(in the rows, 128 means zero)
Known rows, with every step that occurs:
A -> V -> X -> M -> L: [105 124 102 118 131 155 133 100 110  59  82 203 111 179 136 169 147 117
 163 143 169 148 132 126 116  80 121 145  97 125 126  80 158 136  87 149
 135 177 107  82 110 102 200 119 191 168 130 156 135 162 172 153 159  95
 183 120 200 108 160 114 162 159 133]
L -> V -> R -> M -> T: [163 104 112  85 100 141 108 141  75 137 144 161 119 104  99 102 149  83
  93 189 145 153 135 230 102 106 145 119 118 114 156 114 101 161  97 110
 127 145 111 123 128  43 175  55 208  91 102 130  87 128 109 102 128 166
 133 152  96 132 120 131 246 218 153]
T -> M -> L: [ 96  68 139 166 101 169  98  89 118  88 135 121 106 166 136 102 161 139
 171 142 111 118 135 147 136 107 132 142 114 121 159  94 168 123  97 100
 178 120  77 125 136  84 156  91 180 171  96 160 145 136 137 130 142 122
 124 132 180 169 101  97 184 174 199]
M -> L: [124  95 138 136 111 161  82  97 104 108 120 126 131 147 137 113 148 123
 145 134 115 145 117 150 103 114 140 128 104 107 157 111 153 125  91 112
 141 144  80 133 121 111 146 103 149 160 118 139 149 129 141 153 151 112
 127 135 154 151 114 110 150 150 163]
A -> V -> R: [162 146 109 105 123 133 113 122 122 120  86 163  99 148 151 155 117  98
 125 103 189 143 161  98 131 137 152 134 100 139 141  53 120 110 155 142
 111 103 136  95 124  95 137 144 159  86 137 135  79 161 123 126 110 124
 195 129 144 100 141 143 146 158 149]
R -> V -> X: [123 169 128 134 137 115 126 128 121  96 115  91 151  87 132 123 173 127
 106 123 126 114 144 181 124  87 162 141 151 124 130 142 120 174 109 133
 109 145 140  96  83  92 194  99 128 177 130 116 105 111 116 166 155 118
 137 126 113  87 135 105 170 135 101]
A -> V -> X -> M: [108 151  93 117 146 130 168 122 128  68  82 201 108 165 129 177 124 115
 150 136 173 129 141 105 136  95 114 147 112 142 104  93 144 145 116 163
 122 161 144  79 114 114 190 137 175 142 136 143 116 157 160 132 143 104
 191 111 175  95 170 132 147 147 105]
L -> V -> T -> M -> X: [130  85  76 144  97 140 143  98 117  63 139 203 124 113  87  95 165 159
 132 184 136  97 144 161 151  78  71 136 149 104 150 183 113  99  89  98
 186 136  73  85 123  49 193  80 198 163  87 176 152 125 108 121 127 173
 112 142 116 134  89  72 208 168 154]
T -> V: [100 142 139 118 158 152 144 150 120 129 154 109 140 130 130 112 137 108
 141 126 117 131 114 150 128 121 131 136 123 134 125 115 121 102 145 119
 102  99 136 137  99 140 129 124 150 134 137 168 118 154 116 131 131 126
 111 124 118 133 136  94 147 149 115]
M -> X -> V -> Z: [115 129 115 162 147 136 169 107  76  61 162 201 101 143 102  88 148 187
 119 142 131 121 144 149 122  97 112 116 122 105 151 141 109 153 143  74
 179 119  80 101 130  82 157  81 205 137 114 110 123  76 100 202 165  86
  85  79 120  83  81  95 120 132 106]
L -> V -> X -> M: [ 99 143 108 100 122 116 154 127 117 100 135 190 109  79  98 118 152 125
 127 169 151 142 114 167 115  79 122 118 148 124  78 147 130 150  87 149
 136 188 128 101 108 102 208  75 167 144 126 139 144 106 147 127 138 169
 159 120 138 115 140  81 183 185 113]
V -> A: [123 181 165  96 145 106 117 123 146 120 120 125 100 101 132  81  84 147
 112  90 166 108 192 109 127 118 138 117 117 146 151 127 110 152 144 118
 116  98  97 105 130 163 130 119 107 111 178 129 129 102 127 141 132 116
 116  98 105  94 117 117  98 116 111]
R -> V -> Z: [106 195 184 140 145  88 131 131  87 116 141  84 112  70 152  79 140 167
 116  92 129 102 156 160 149 100 150 126 152 139 130 129  94 161 146 130
 107 118 107 104 133  74 171 115 141 124 124 123  94  97 107 169 141 126
  91 101 101  77  74 137 149 130 118]
V -> Y: [127 156 104 103 127 116 109 114 139 136 102 114 105 110 139 107 126 137
  97 130 139 109 148 123  98 127 101 119 125 126 133 168 112 117 125 130
 118  97 150 126 122 166 141 129 101 121 115 116 122 118 150 112 109 143
 128 136 124 133 136 108 127 117 131]
T -> M -> X: [114  56 113 157 127 153 143  89 123  62 131 163 117 161  94 130 165 157
 133 163 138  93 151 146 172 112 100 142 118 104 146 138 145 126 126  81
 202 114  91 106 133  80 161 104 191 166  99 145 149 145 117 139 130 136
 132 129 157 153 107 106 166 123 136]
A -> V -> T: [153 152  75 133 119 129 147 125 129  82  88 181 129 164 145 157 110 126
 152 120 160 116 155  86 132 117  85 154 120 144 154 129 107  86 119 149
 111 122 114  88 124  98 148 165 155 139 127 170 115 164 128 110 132 106
 142 133 136  95 127 138 143 135 134]
R -> M: [142  95 129 123 112 135 144 140 107 138 119 119 128 165 128 130 119 116
 131 169 124 137 136 182 123 121 122 150 133 122 145 149 121 156  99 117
 120 141 129 135 147 112 155 113 190 116 117 116 115 153 149 128 137  98
  97 154 114 132 108 169 180 156 108]
V -> X -> M -> L: [ 78 126 125 120 120 152 115  98  92  58 115 171 135 137 109 137 175 106
 145 148 151 139 112 160 126  64 142 134 113 109 148 103 166 161  52 140
 150 184 109 115  93  98 200  93 181 187 113 117 154 120 167 181 176 102
 155 136 182 129 159  85 184 157 148]
M -> T -> V: [105 124 122 113 158 173 142 146  99 100 169 137 158 142  97 127 152  90
 129 154  99 127 104 189 121 114 108 132  97 134 154 111 128 118 136 100
 120 107 130 150  88 103 139 109 158 156 118 174 114 148  98 112 151 135
 100 102 118 142 174  97 186 156 120]
M -> X: [140  91 114 134 135 142 128 100 103  86 122 176 142 151  98 141 155 151
 102 171 136 120 135 151 140 113 100 134 111  82 143 150 132 129 112  88
 166 140  91 115 119 109 152 110 165 146 119 116 157 135 123 159 147 124
 135 129 129 125 134 118 131  96 100]
T -> V -> R -> M: [124 131 137  84 136 158 131 147  77 142 146 113 135 144 133 114 144  68
 119 141 148 146 146 200 134 116 171 148 117 131 173  86 109 130 122 119
  93  85 148 139  95  91 144  98 220  97 122 129  72 164 118 156 127 102
 118 159 100 123 132 111 215 195 131]
R -> M -> L -> V: [147  60 135 123  85 157 100 116  82 138 133 140 117 148 133  88 142 126
 148 207 107 166 122 226  86 100 127 138 123  88 142 154 127 145  54 101
 136 165  70 126 153  87 182  66 216 127 111 153 140 145 145 131 148 120
 103 153 122 154  78 141 215 207 141]
R -> M -> X: [159  60 111 124 116 144 146 114  87  98 115 164 145 185 103 138 143 138
 107 200 130 128 141 197 139 110  97 156 120  82 160 168 121 159  89  81
 158 147  98 123 134  94 174  95 224 129 114 113 143 158 143 156 154  93
 106 160 111 126 110 166 183 127  83]
R -> M -> X -> V: [153  67  92 165 122 167 164 125  88  98 141 186 116 198  88 115 162 144
 117 204 100 138 155 200 103  91 118 145 122  92 153 170 122 177  96  63
 162 142 109 119 141  95 163  66 238 142 110 106 133 129 128 163 172  62
  84 133 113 117 101 151 178 164  90]
X -> V: [125 148 103 169 128 155 149 146 125 127 164 153 100 148 112 101 148 135
 142 129  90 144 139 130  89 110 151 114 136 141 121 120 127 160 141 100
 134 122 144 117 133 122 116  88 148 142 126 122 119  88 116 141 147  91
  96 100 128 106 119 115 124 171 136]
R -> M -> L -> V -> A: [144 101 158 101 102 140  91 115 101 140 128 135  94 133 131  57 108 141
 134 173 129 150 162 213  88  98 136 128 110 104 155 151 117 159  65  95
 126 150  46 110 153 116 190  50 199 112 143 160 144 128 144 139 151 119
  90 131 110 129  69 131 198 202 125]

Rows:
[102  61 131 159  93 164  97  93 125 107 147 142  85 128 125  82 161 150
 169 168 106 131 126 173 120  99 126 123 124 113 131 119 152 115  92  97
 176 128  62 111 144  75 171  63 179 156  98 188 153 124 123 114 124 159
 118 122 165 174  80  86 202 203 197]
T -> M -> L -> V
[ 44 157 165  98 163 143 162 152  59  73 175 174 122 129  91 108 149 107
 136 148 123 117 119 161 160  77 101 121 114 157 130  83 124 150 122 109
 138 134 125 131 102  71 166 107 194 143 108 155 123 134 124 134 163 125
  89  83 138 125 156 106 195 167 125]
X -> M -> T -> V -> Z
[107 122  88 150 100 137 146 107 128  64 123 146 133 136 119 117 155 128
 152 128 132  85 154 120 165  93  96 147 145 149 186 140 121 106 101 125
 160 105 118 110 119  63 150 128 171 176  83 155 121 129 124 119 133 128
 105 150 132 133 106  92 190 156 181]
V -> T -> M
[ 87 128 133 113 125 150 132 144  90  88 138 184 129 147  73 134 161 105
 120 168 109 115 136 141 148  83 111 114 118 140 114  93 153 169  95 111
 151 175 143 140 126  85 153 115 156 152  98 131 151 137 142 102 162 132
 120 114 149 143 187 147 176 147 141]
X -> M -> T
[110 130 133 173  94 150  98 107 101  69 123 101 142 119 128  86 197 143
 147 125  97  78 177 175 154  60 144 142 152 131 178 131 131 134  70  97
 139 126  84 103 109  29 187  97 169 204  84 167 135 126 116 148 164 109
  91 150 131 123  91 103 227 168 193]
R -> V -> T -> M -> L
[ 72 136 146 104 149 170 145 162  84  92 164 170 141 146  74 132 166  81
 130 168 104 124 121 164 144  77 110 120 115 145 114  85 148 150 110 101
 133 149 145 150 102  95 151 112 176 156 109 158 147 155 132 107 166 124
 107 103 146 142 192 119 197 166 129]
X -> M -> T -> V
[134  92 132 129 103 155  77 105 104 130 140 149 112 109 129  89 149 139
 147 168 109 157 107 180  87 105 130 118 118  88 124 134 140 117  78 108
 144 165  59 116 132 103 162  71 154 133 117 168 165 119 128 130 136 155
 128 127 141 151  95  96 169 185 162]
M -> L -> V
[135 182 128 149 112 116 119 144 109 107 122 103 153  97 124 105 172 132
 111 120 111  93 174 151 150  74 139 130 167 133 154 157 103 137  92 118
 102 139 132 114 101  67 163 123 128 176 114 137 122 117 109 138 157 115
  95 146  91  91 112 129 177 131 134]
R -> V -> T
[156 106 120  89 105 157 112 132  66 110 123 144 137 156 106 133 156  68
  92 159 157 141 150 204 123 108 150 135 104 124 202  84 119 170  97 108
 132 123 140 140 116  43 156  79 209 107  93  95  71 138 115 130 145 117
 132 158 112 131 145 148 231 186 154]
V -> R -> M -> T
[110  71  87 196 121 173 160 100 119  66 157 187  89 175  86 110 181 161
 140 171 105 106 157 146 133  89 118 131 129 115 137 128 146 148 134  55
 205 108  98 102 137  78 153  71 211 173 100 143 143 109 109 146 147 102
 110 104 154 131 107  90 163 165 142]
T -> M -> X -> V
[ 95 128 129 116  89 146 105 116  82  91 131 201 120 117 100  91 175 120
 149 180 109 140 135 154 126  50 112 117 143 109 124 125 146 124  30 124
 145 197  75 113 128  66 188  85 189 159  95 159 185 130 157 136 167 137
 109 141 151 140 121  94 201 196 179]
X -> M -> L -> V -> T
[133 132  89 105 126 120 141 119 135 105 133 159 127  75 121 111 141 130
 125 154 159 147  98 179  98 107 118 126 138 109 115 167 110 135 107 153
 133 160 113  93  98 111 190  77 150 139 135 146 118  98 119 129 125 171
 157 121 124 110 119  69 166 171 114]
L -> V -> X
[126 159 128 123 149  98 163 119 110  93 106 172  86 146 175 133  78 163
 155  95 179 124 137  94 138 135 102 141 105 150 128  99  94 107 175 150
 122 103  97  79 152 107 154 154 167  90 140 154  84 137 127 136 121 113
 139  81 145  87  86 142 114 135 119]
A -> V -> Z
[148 140 125  98 110 121  94 131 111 151 138 153 102  72 117  96 142 107
 104 140 161 151 136 164 110 119 162 107 128 116 116 103 108 128 123 133
 126 133 119 109 121  80 151  79 149  80 125 130 105 108 100 130 103 185
 159 138 103 119 111  94 175 189 163]
L -> V -> R
[138 106  93 169 138 168 155 114 111  84 149 203 116 166  82 115 171 155
 114 168 104 132 147 147 107  99 118 119 122  94 133 145 133 153 127  61
 175 133 105 114 120 103 144  83 183 160 123 114 149 102 106 174 162  89
 110 104 125 109 123 109 122 136 109]
M -> X -> V
[146 123  92 149 126 165 134 107  87  84 148 197 113 154  84 109 188 129
  93 148 137 139 162 152 112  97 163 109 113  96 165  98 128 154 128  66
 169 117 113 113 110  74 141  67 200 132 116  88 122  96 100 187 156  95
 134 124 123  98 129  98 145 154 137]
M -> X -> V -> R
[174  97 119 109  98 164  94 113  84 111  78 162 103 196 160 150 125  90
 142 147 175 161 158 158 106 118 157 150  82 115 179  56 122 132  99 125
 115 124  99 102 139  68 168 112 226  92 119 133  86 177 145 144 136  88
 165 154 157 119 112 162 200 197 162]
A -> V -> R -> M -> L
[134 170 150  93 129 102 115 134 146 147 141 149  84  60 127  56  89 155
 114 122 160 129 172 146 109 112 130 102 129 132 106 151  98 145 131 120
 121 124  77  91 139 146 159  84 113  93 172 159 140  94 113 114 121 167
 122  94  89 101  94  97 123 157 112]
L -> V -> A
[145 137  77 122 145 128 161 113 140  75  84 173 117 154 157 174 111 117
 151 119 181 143 123 118 111 124 108 155 106 134 135 114 122 124 138 160
 121 132 131  75 105 124 182 137 152 140 149 151  93 150 135 133 133 110
 188 113 161  93 153 115 133 137  95]
A -> V -> X
[118  88  75 155 102 150 149  84 118  31 118 189 143 156  94 127 169 149
 133 159 143  73 163 134 181  82  74 152 137 108 198 165 128 102  90  91
 189 118  85 100 114  50 170 115 201 188  81 149 144 136 119 141 146 120
 109 151 137 130 108  89 195 127 157]
V -> T -> M -> X
[131 137 164 103 111 140  70 102 121 128 135 150  89  91 134  49 114 156
 134 134 143 148 151 166  81 101 137 106 106 108 140 129 123 137  90 101
 136 143  34 104 137 128 169  70 133 124 157 176 166  96 124 144 140 149
 118 101 122 124  89  85 146 177 150]
M -> L -> V -> A
[105  91 104 158  85 167 107  83 107  51 121 147 133 151 126 107 174 133
 169 136 124  98 148 139 147  77 107 149 127 127 206 129 141  98  66 113
 168 118  76 112 118  53 162 105 189 194  72 167 144 127 130 145 153 111
 104 156 157 150 102  79 208 171 216]
V -> T -> M -> L
[140 147 120 143 150 146 142 110 120  81 143 194  95 149  87  76 139 172
 102 138 138 120 192 132 107  93 133 110 110 108 149 145 114 169 137  55
 162 115  83  95 128 136 143  67 165 142 156 120 153  83 106 176 167  84
 102  78 107  79 113  97  99 120  93]
M -> X -> V -> A
[135 209 186 121 143  98 101 139 135 143 118  76 107  73 131  64 124 156
  97  87 138  96 213 141 133  99 172 108 142 149 123 131 106 180 138 106
  91 113 109  96 123 133 156 105  96 132 169 136 125 105 103 143 147 114
 105 102  83  73 107 144 125 120 102]
R -> V -> A
[137 162 105 146 122 157 126 134 102 130 153 155  91 132 114 102 161 104
 113 110 128 153 156 134  95 107 203 105 129 142 150  70 124 156 148 111
 125 107 155 121 118  85 110  76 166 112 115  97  83  84 100 163 134  97
 133 114 119 100 124 100 145 198 177]
X -> V -> R
[104 167 150  89 173 154 128 143 115  93 158 131 134 123  98  91 116 105
 117 119 140 113 150 170 122 106 113 120  90 152 171 110 111 139 147  91
 111  88 110 126  86 127 142  98 140 140 156 178 115 123  95 114 158 126
  89  80 100 117 166  88 160 148 111]
M -> T -> V -> A
[134 145 101  96 115 109 108 124 139 156 122 136  87  72 131  76 122 144
  94 160 135 127 132 151  79 122 101 108 138 108  94 190 101 112 119 126
 120 121 125 110 134 153 160  95 109 104 121 153 133 108 134  93  97 189
 128 129 105 139 112  96 150 161 130]
L -> V -> Y
[ 91 110 153 122 100 151  94 120  86 122 138 182  99 122 102  95 166 128
 144 175 106 149 130 162 116  69 134 108 133 102  84 109 158 141  55 113
 149 196  84 124 137  94 178  81 174 143 112 153 186 132 158 133 155 145
 132 129 161 151 119 115 188 191 164]
X -> M -> L -> V
[118 143 127  85 150 177 119 138  81 102 161 140 148 127 103 129 168  60
 110 132 138 134 122 188 125 109 144 123  88 135 184  61 121 121 138 102
 118  96 141 149  71  71 136  98 166 129 110 149  79 141  84 129 146 142
 129 119 120 137 183  83 209 178 153]
M -> T -> V -> R
[171 117 106 105 114 137 128 132 100 129  81 160  97 181 153 155 110  87
 123 131 184 147 168 141 125 131 153 159 101 139 159  65 110 131 129 136
  97 114 132  99 144  80 159 128 209  75 128 126  72 178 133 125 119  99
 172 151 131 106 121 173 184 184 137]
A -> V -> R -> M
[174 107  94  98 119 156 126 132  87 101  91 176 110 188 130 163 125  76
 117 154 171 144 166 166 120 118 132 147  85 140 176  63 114 147 126 120
 115 119 130 111 134  59 165 119 217  92 113 139  69 180 129 107 133 105
 164 140 134 114 149 177 213 193 142]
A -> V -> R -> M -> T
[183  92  98 102 118 152 128 113  89  93  79 189 113 194 129 164 131  99
 107 163 198 135 170 152 136 121 127 156  92 104 165  90 112 130 124 109
 138 115 110  89 132  69 172 116 235  88 125 123  92 185 132 145 129  97
 177 154 136 104 121 167 185 159 109]
A -> V -> R -> M -> X
[ 99 161 118  91 155 141 126 141 124 139 136 101 120 114 139  95 135 115
 114 133 130 120 128 148 102 126 104 129 116 129 132 154 107  93 142 121
  94  69 155 135  92 171 136 131 129 126 129 161 113 147 133 119 109 136
 107 129 114 139 145  77 147 144 113]
T -> V -> Y
[ 85 149 115 105 137 123 152 125 109  74 121 170 135 122 106 146 155 107
 135 136 160 129 126 140 139  81 128 132 135 133 119 117 150 166  87 155
 139 170 154 109  99 111 186 106 167 165 121 108 135 118 159 160 159 116
 155 131 161 111 168  94 161 141 118]
V -> X -> M
[129  97  81 158 101 164 125  90 123  50  88 183 108 191 152 136 136 138
 186 131 144 109 158 106 143  92  89 161 111 141 179  99 135  81  95 123
 151 113  77  81 133  60 174 140 193 174  96 194 128 168 136 112 139 104
 136 131 178 130 104 116 189 174 187]
A -> V -> T -> M -> L
[139  66 138 129  95 162 103 111  80 125 120 119 131 183 133 114 140 118
 146 176 110 153 131 202 104 105 136 151 110  98 173 131 141 148  59 105
 132 153  89 139 140  96 167  91 210 139 106 129 137 154 155 150 158  84
  97 163 139 152 101 151 202 175 140]
R -> M -> L
